Known rows, with every step that occurs:
narot, lerik, nebes, pilevon, muzam, zorubev, gedim: [ 10   1 -21 -12 -12  -8   5  13   8  26 -26   8   0  -7  -1  -9 -18 -22
 -19   1  29  32   1   9  20  12  24]
narot, lerik, nebes: [ -1  -3  -8   1 -20 -16   0  16   6  13 -14   7  -1  -4  -5  -2 -12  -8
 -14   7  18  12   1   5  26  -2   9]
gedim, lerik, nebes, pilevon, muzam, zorubev: [  2  -6 -17  -8  11  -5   6  -4  10  19  -4   9  -6  30  15  -1 -10 -18
  -6  -2  15  21  -9   8   3  -4  31]
muzam, lerik, nebes, pilevon, gedim, zorubev: [ -2 -13 -12 -10   4  15  21   6   3  21  -6   1  -9   5  -4  -6 -11 -19
 -12  13  28  20  13   6  -3  10   2]
lerik, gedim, zorubev, narot, pilevon: [-17  -6 -23  -8   2  -3 -24 -28   8  28  -2   9 -23 -14  11  -3  -1  -4
  18   6   5  18 -21 -21  10   4  -6]
zorubev, nebes, lerik: [ -7  11   1  -1  16  -8   4   3  -1   9  14   8 -23   6   3   1  -3 -16
 -14  11  27   1 -17 -12  -9  -1  13]
pilevon, nebes, lerik, gedim, zorubev: [  1  -3 -16  -7  14   6  -3   5   7  14   6   1 -15  18   8  -5  -3  -3
  -6  31  19  21  -3   3 -11  12   2]
gedim, lerik, muzam, zorubev: [  4  -4 -14  -3  -1 -30  11 -11  15  17   8   8  -7  25  15  10 -19  -9
   3  -5   9  14 -22  -9  -3 -18  11]
zorubev, narot: [-20  -7  -5   2   8 -12   2   2   5  -1 -13  18 -15  -8 -16 -11 -10   4
  11   5   5 -16  -3 -20   3  -2  12]
pilevon, nebes, lerik, muzam, zorubev: [  8   1 -18 -10  15  -7  12  19  15   5   2   5  -5  19  -2   0 -12 -10
  -8  23  29  27  -4  10 -16  12  11]
pilevon, gedim, zorubev, nebes: [ -6  -1 -10  -1  21  17   1 -26   0  24  18   2 -22  10  14  13  -3 -18
   2   5  19  30 -13 -21 -18  14   1]
nebes, pilevon, muzam, lerik: [ 15   7 -18 -22   5  17  20  14   0  10 -18   0   2  -8   8  -9 -13 -13
 -13   0  21  24  15  12   2  27  26]
gedim, zorubev: [ -3   2   1   5   1  -1 -10 -10   8  31   6  -8 -12  15  10   8   6  -6
  -2   5  -2   6   0 -14  -4  -4  -1]
narot, pilevon: [ -4   1 -13  -8  -4   1  -8  -8   7   4 -18   3  -5 -10   1   4 -11   2
  -2  -4  11   8  -6  10   1  19  15]
nebes, pilevon, gedim, lerik, muzam, zorubev, narot: [ -3   4 -28 -29  12  13   9  -5  11  24  -6  18 -13   5  13  -6 -29 -21
  -3   1  22  30 -10 -10 -12  19  25]
nebes, lerik, gedim, zorubev: [  3  -2  -8 -12  -8   1 -17  -1   0  34  14  -1 -19  -1  20  -7 -15  -4
  -2  19  20  11 -12 -22 -10  -3  -3]
pilevon, muzam, lerik, nebes: [ 17 -11 -12   0  11   2  27   7  -4  -4 -10  -6   7  -3   1   0  -4  -8
  -1  -1  30  30  13  15   6  12  17]
gedim, lerik: [ -2  -8   0   6  -3 -12   5 -13   2  11   7   3 -12  28  16   2 -11   5
  -2   1  -4 -11  -9  -9  -2 -15  10]
lerik, gedim, zorubev: [ -6  -2 -16  -7  -1   2 -22 -25   3  26  11  -1 -13  -6  18   1   9  -7
  13   6  -2  23 -17 -15   8  -2 -18]
gedim, zorubev, nebes: [-10  10   1   9  15  -6  -6 -16   9  30  13  -2 -23  18   7  13  14 -18
  -6   5   7   8 -11 -17  -2  -4   4]
nebes, lerik: [  7  -1   3  -7  -8  -1  -1  17  -3  16   7  -1 -10   4   7  -8 -21   2
 -11  16  22  -5   0 -11 -16  -2   8]
narot, zorubev: [ -7  23   1   2  -1  -8   9   9  14  15 -14 -13   1  -1  10  -1 -12 -10
  14   1   0  24 -15  -7   0   7  18]
narot, lerik, muzam, zorubev, nebes: [  5  11 -16  -7 -21 -37  16  10  18  19  -9   8  -5 -10   1   7 -22 -16
 -11   2  28  25 -18  -8  16  -3   7]
muzam, zorubev, nebes, pilevon, gedim: [ -3  16 -15 -23  18   2  21 -13  17  18  -5   2 -12   7   7  -1  -8 -29
  -3   5  25  33 -20  -3 -23  18  15]
zorubev, gedim, lerik, nebes: [  3 -19 -11  11  16  -5 -11 -23 -11  20   3  14 -12  19   0  -9  -3 -15
  -5 -11   2  -1  -9  -3   2 -11   9]

Rows:
[ -5   8 -24 -12  15   4 -17 -25   4  28  10   5 -19  -7  21   2  11 -20
   7   2  11  37 -21 -12  12   9  -1] : lerik, gedim, zorubev, nebes, pilevon, muzam
[ -6   0 -20 -10   8  13  -9 -20   7  26  -3   5 -23  -2  14  10 -20 -10
  -4   5  31  28 -14  -9 -17  29  17] : narot, pilevon, gedim, zorubev, nebes, lerik
[ -3 -18 -14  -2  15  14   4 -20  -3  10  13  10 -12  20  15   5 -16 -11
   4   1  17  26 -11  -8 -12   4   8] : pilevon, gedim, lerik, nebes
[-13  -5 -22 -14  24  21 -13   6   7  19  -7  20  -8   4  -6  -6  -3 -31
  -3   2  22  34   0   4   6  15  22] : lerik, nebes, pilevon, gedim, zorubev, narot
[  1  14 -14   3  15  -5   3  -2   6  31 -18  -3  -6   9  14  -8 -16 -25
   7 -11   8  36 -18  -4   4  10  36] : narot, zorubev, gedim, lerik, nebes, pilevon, muzam
[ -4  13  -7  -2  18 -18   2   7   2   8  18  15 -21   3   0   8  -5 -23
 -13   6  33  11 -22 -12  -3  -3  13] : zorubev, nebes, lerik, muzam
[-10  16 -14 -14  28  15   5  -7   1   9   6  15 -20   0   5   2   0 -29
 -12   1  22  22 -14  -4  -3  21  18] : zorubev, nebes, pilevon, gedim
[  8  -6 -11  -5   4 -12  13 -27   8  26  -7  -2  -8  18   8  -9 -13 -13
   1  -3   7  11 -16  -8 -24  -5   7] : muzam, zorubev, gedim, lerik
[ -9  10  -7  -6  15  -7  -4  -5  -2  11  18  12 -26  -2   8  -1  -1 -18
  -7  12  27  10 -25 -15  -3   0   5] : zorubev, nebes, lerik, gedim
[ 17  -9 -16  -5   3   2  25  -6  -7  -1  -6  -8   3 -14  12  -2  -7   0
   6   1  24  30   4   4   4  15   5] : pilevon, muzam, lerik, gedim
[ -5   9  -6  11  10 -11   0  -7   7  29 -13  -3  -8  12   9  -7 -14 -20
  10  -8   2  24 -21  -9   2   0  24] : narot, zorubev, gedim, lerik, nebes
[ -9  15 -19 -13  28   4   6  -9   4  12  12  21 -23   6   9   8  -5 -32
 -12  -2  25  26 -22  -6   0  14  20] : zorubev, nebes, pilevon, gedim, lerik, muzam
[ -6   6 -21 -23   3  22  -1   1   8  35 -11  11 -18  -4  11  -8 -23 -17
 -10   8  19  24   2 -15  -5  26  20] : nebes, pilevon, gedim, zorubev, narot, lerik
[-26 -17 -22  -4  15  -4  -3 -13   9   7 -19  26 -23  -5  -9  -5 -25  -1
  11   2  22   5 -13 -15   0  13  27] : zorubev, narot, pilevon, gedim, lerik, nebes
[ -4  12  -8  -3  18   3   6  -8   9  35   4  -3 -23  13  11   7   6 -23
 -13   7  19  20  -3 -11  -1   9  15] : gedim, zorubev, nebes, pilevon, muzam, lerik
[ -1  12 -10 -16   9 -13  14 -12  15  19   3  -1 -16   6  10  -4  -8 -21
   0  12  28  24 -28 -11 -23   3   6] : muzam, zorubev, nebes, lerik, gedim
[  5  -1 -21 -20  -1 -14   4  10  13  23   0  12 -13  -6   5  -1 -40 -12
  -1  10  45  26 -18 -18 -22   7  19] : nebes, lerik, muzam, zorubev, narot, pilevon, gedim
[ 16   2 -13 -14  -2 -17   1  12   6  25   7   7  -7   0   4  -4 -28 -16
  -7   6  34  19 -14 -13 -18  -4  10] : nebes, lerik, muzam, zorubev, gedim
[-15  -3 -17   0  10 -13 -11  -2  20  34  -8  11 -26   9  -2   4 -12  -6
   1  14  20  10  -7 -20  -3   7  19] : gedim, zorubev, narot, pilevon, nebes, lerik, muzam
[  7 -16  -7  10   8  -6  -7 -27 -11  21   3   9 -14  16   5  -9  -8  -5
  -5 -10  -3 -10  -9 -10  -4 -10   4] : zorubev, gedim, lerik
[ 12   4 -18  -7 -25 -33  10   6  13  24 -14   8  -1 -12   0   2 -26 -13
 -10  -1  24  22 -13  -8  14  -3   4] : narot, lerik, muzam, zorubev, gedim
